What can hang from each mark
Z201: Z330 Z394 Z681
Z817: Z681
Z56: Z361
Z330: Z201
Z681: Z195 Z201 Z817
Z265: Z361
Z361: Z394 Z642 Z681 Z747
Z394: Z195 Z201

Each row was made from one small tree. The marks that hang from a mark follow it in brackets, in the order of their numbers. Every link used is in the known rows. Write each row's tree.
Known rows
Z56{Z361{Z394 Z642 Z747}}: [-18  30 -10 -36  -3 -19  14  33  16  29  13  -7 -21  26   3  31  11 -16
   6  16  -3  35 -22]
Z56{Z361{Z681{Z195 Z201} Z747}}: [-14   3  21  13 -19  10  30   8  15  16  36  51 -26  12  -7  14  -3  -8
  11  13  11  14 -24]
Z330{Z201{Z394{Z195} Z681}}: [ 13   2  47   8 -10 -15   5 -15   0  -5 -27 -13   6 -38  -3 -14  24  12
   4 -24  18 -22  10]
Z817{Z681{Z195 Z201}}: [-12  -4 -25  33  -9  20   0  -8  11  -1   7  20  12   7 -10   3 -22  -7
 -30  10  -9  -7 -12]
Z361{Z394 Z642 Z681{Z195} Z747}: [ -8   9   7 -34   2 -26  44  15   2   6  36   9  -9  17   5  34   2 -17
   4   3   0  16   5]
Z56{Z361{Z394{Z201} Z681}}: [-10  18 -13 -20   1 -32  55  17   1  14  52  24 -30  17 -38  50  26  -9
   3  -5 -15  34 -21]
Z201{Z394{Z195} Z681{Z817}}: [  4  -8   4  17 -18   3 -16  -7  -3 -10  13   4   9 -37  -6 -45   6  -2
  29 -11  14 -18  26]
Z817{Z681{Z195}}: [ -8   4 -24  32   1  12   1  -5   5 -11  -8 -15  17   7  -5  -4 -12  13
 -28  17  -3   1   3]
Z265{Z361{Z642}}: [-13  32 -31   3  41  -3 -16  34 -15   6 -19 -43  -5  32  28  29   1  -5
 -52  36  -6  38  16]
Z330{Z201{Z394}}: [ 21   7  22   2   6 -20  -3  -4  -6  -5 -67 -39  17  -3  -9   1   1  16
 -14  -5  -4   0  -7]
Z361{Z642}: [-14  16 -28  -7  22 -13  -4  22 -15   9 -22 -36   2  11  10   6   5   5
 -24  31  -7  23   9]
Z201{Z330 Z394 Z681}: [  8  -6  23 -28   3   0 -20  -9   0  -2 -25 -30   4 -22  12 -27  16  10
  14 -17   1  -7   3]
Z817{Z681{Z195 Z201{Z330 Z394}}}: [ -2 -13   2  19  -6  18  -6 -27  17 -13   3  20  18   0  -1 -13 -19 -10
   1 -26  -5 -20 -18]
Z681{Z195 Z201{Z330}}: [  5 -18  15  15   7  23 -18 -14   5   2  -8  12  -2  13  11  10  -8  19
 -15  11   0  -4  -9]
Z681{Z201{Z330} Z817}: [ -6 -19 -18   2   8  26 -20  -9  -7  -7 -10  13   5  15  17  -6 -33   6
  -2   6  -7 -15  -9]
Z265{Z361{Z394}}: [ 12  26 -16 -15  18  -8 -19  31   4   8 -13 -32  -9  37   0  46   4  10
 -40  23 -11  42  -3]
Z817{Z681{Z201}}: [-19   6 -39  10  -5   9  -3   9   5   2  -6   6   8  12  -6  -1 -20  -6
 -23  12 -15   1 -22]
Z361{Z394{Z195} Z747}: [ 11  17   9 -15 -17 -20   0  35  14   3  17  -2 -16  16   0  12  19  22
  27  14  15  18 -11]
Z330{Z201{Z394 Z681}}: [ 15   2  34 -13  -4 -13   1 -15  -3   2 -56 -32  11 -30  -5 -11  10   2
 -11 -20  -1 -17   3]
Z361{Z394}: [ 11   9 -12 -25   2 -18  -7  19   3  10 -16 -26   1  19 -17  24   8  22
 -11  19 -14  26 -10]
Z56{Z361{Z394}}: [ -2  18  -7 -16  -6 -11   1  16  15  21  -3 -11 -11  21 -27  31  15  17
  -9  19 -12  39 -22]
Z394{Z195 Z201{Z330}}: [  4   3  -2  19  16  -8   6  12  -9 -12  23   0 -17   7  12  10  29  29
  10   1  13   2   2]
Z201{Z330 Z394 Z681{Z195 Z817}}: [ 10 -27  19   8  -3  23 -17 -41   1 -16  -5  -1  18 -27  10 -34 -13  -3
  17 -25   7 -32  25]
Z361{Z394 Z642}: [ -8  15 -26 -36  15 -25   6  20  -3  14  -6 -27   0  19  -6  34  10  -2
 -20  18 -16  27   0]

Which tree is each row?
[ -8  14  19 -15 -22  -9  23  21  13  16  21  35 -23   4 -14  -7   4 -20
  37  -7   3  21 -36] : Z56{Z361{Z681{Z201{Z394}} Z747}}
[ -9 -18  -8 -12   8  23 -18 -17 -11 -11 -13 -14   8 -13  27 -21 -15  10
   3  -2   0 -24  17] : Z201{Z330 Z681{Z817}}
[ 19  -8   9  23 -12   6 -18  -6  11  11 -11  12   5  -2 -23 -10  -1  -3
  -2   4  -3   6  -9] : Z681{Z195 Z201{Z394}}
[ 14 -19  -8  35 -14  18 -18 -19   4  -1  -2  25  16  -3 -22 -22 -28 -16
   4   0  -4 -11   2] : Z681{Z195 Z201{Z394} Z817}
[-15  31 -21 -38  34 -26  27  29 -12   5  23 -15 -14  33  10  62   6 -20
 -42  11 -14  39  11] : Z265{Z361{Z394 Z642 Z681}}
[  1 -16  20   4  -6  11 -17 -22  -3 -21  12   2  10 -31  15 -41   4   7
  38 -25  18 -30  23] : Z201{Z330 Z394{Z195} Z681{Z817}}
[-10  -2   4  14  -8   6  -6  -8  13 -17  21  22  10  -6   4 -19  -2   0
  21 -27   5 -17 -21] : Z817{Z681{Z201{Z330 Z394{Z195}}}}
[  6 -19  -5  -1   1  15 -24 -14  -2  -8 -14  12  12   3   5 -22 -27  -5
  19 -15  -9 -17 -11] : Z681{Z201{Z330 Z394} Z817}
[  4  13   5 -48  -8 -28  32  31   2   1  14  -3 -14  20  -2  22   4   8
  20   8  -4  22 -13] : Z361{Z394 Z681 Z747}
[  1 -20 -19  38  -7  28 -15 -11   0   2   2  26  11   7  -8  -5 -33  -2
 -16  20  -3 -10   6] : Z681{Z195 Z201 Z817}
[-21  24 -21 -25   7 -18  11  19   8  27   8 -15 -10  20 -15  41  14  -7
 -16  19 -14  38 -14] : Z56{Z361{Z394 Z642}}
[-22  20  -9 -31  14 -23  33  32 -17   0   6 -14 -11  12  25   5   2  -8
   7  18   2  19   5] : Z361{Z642 Z681 Z747}
[ 13 -29   9  22  -3  27 -20 -32   6 -12  -2  27  16   0   1 -18 -30  -8
  12 -17  -1 -25  -1] : Z681{Z195 Z201{Z330 Z394} Z817}
[  1 -26  -9  19   9  23   6 -30  -9 -12  25  17  -2 -13  13  -5  -6  -9
  -1 -17   5 -35  25] : Z394{Z201{Z330 Z681{Z195 Z817}}}
[  7  -9 -20  11 -11   8 -22  -2  -4   0 -15  14  13   0 -17 -24 -27 -15
  12  -1 -13  -5  -8] : Z681{Z201{Z394} Z817}
[ 13   0  28   6   4  -7 -18   2  -1 -16  -8 -18   4  -7   7 -20  22  35
  29  -5  14   4   1] : Z201{Z330 Z394{Z195}}
[  2  -1   7 -12  -6 -16  13   9  -8   4   3  14  -2  -4 -20  -7   1  -6
  11  -5 -13  12 -15] : Z361{Z681{Z201{Z394}}}
[  4 -18  10  19  -6  14 -20 -14   1 -16  15  29   9  -7   6 -26 -15   3
  33 -18   9 -24  -4] : Z681{Z201{Z330 Z394{Z195}} Z817}
[ 11 -19   4  20 -14  15 -15 -28   0  -6  -6  -1  19 -29 -11 -39 -10 -12
   8 -11   3 -20  28] : Z201{Z394 Z681{Z195 Z817}}
[  8 -10  30  20 -13  -1   2 -27  -6 -16 -20   2  16 -39  -1 -25  -1  -1
  11 -28  17 -41  22] : Z330{Z201{Z394{Z195} Z681{Z817}}}
[ -6  -6 -38   8   1   6   6   0 -17   0  15   4  -7 -12  -4 -11   0 -19
  -3   0  -5 -15  20] : Z394{Z201{Z681{Z817}}}
[ -1  -4  -7 -15  15   0   4   0 -10   3   6 -10 -17  -7  15   5  22   4
  -2  -8  -1  -8   3] : Z394{Z201{Z330 Z681}}
[ 15 -16  35  -5  -1  10 -17 -27   6  -3 -15 -15   8 -24   7 -22  13  10
  10 -19   9 -14  13] : Z201{Z330 Z394 Z681{Z195}}
[  0  24   1 -26 -16 -11   4  31  23  22   2  -7 -21  27 -11  22  11   9
  14  17   0  35 -31] : Z56{Z361{Z394 Z747}}
[ -9 -15  -9  17   5  11   8 -12 -13 -16  43  21 -12 -18  20 -11  12   1
  20 -17  17 -31  23] : Z394{Z195 Z201{Z330 Z681{Z817}}}
[ 22  -8  47  11  -7  -4   2 -33   3  -2 -45 -19  15 -32 -10  -6   8   2
 -17 -22   7 -23  13] : Z330{Z201{Z394 Z681{Z195}}}
[  9  -9  35  14   0   6   6 -28  -2   0 -41 -18   9 -21   3  10   3  14
 -37   1   8 -22  16] : Z330{Z201{Z681{Z195}}}
[-24  29 -15 -19  23  -5  21  43 -11  11  27  14 -27  35  37  34 -11 -38
 -22  18   1  24  -4] : Z265{Z361{Z642 Z681{Z201} Z747}}
[ -7  -4 -25  28  -6   3  10   2 -13  -6  45  22 -13 -21  -3 -15  14  -8
  12  -3  13 -18  26] : Z394{Z195 Z201{Z681{Z817}}}
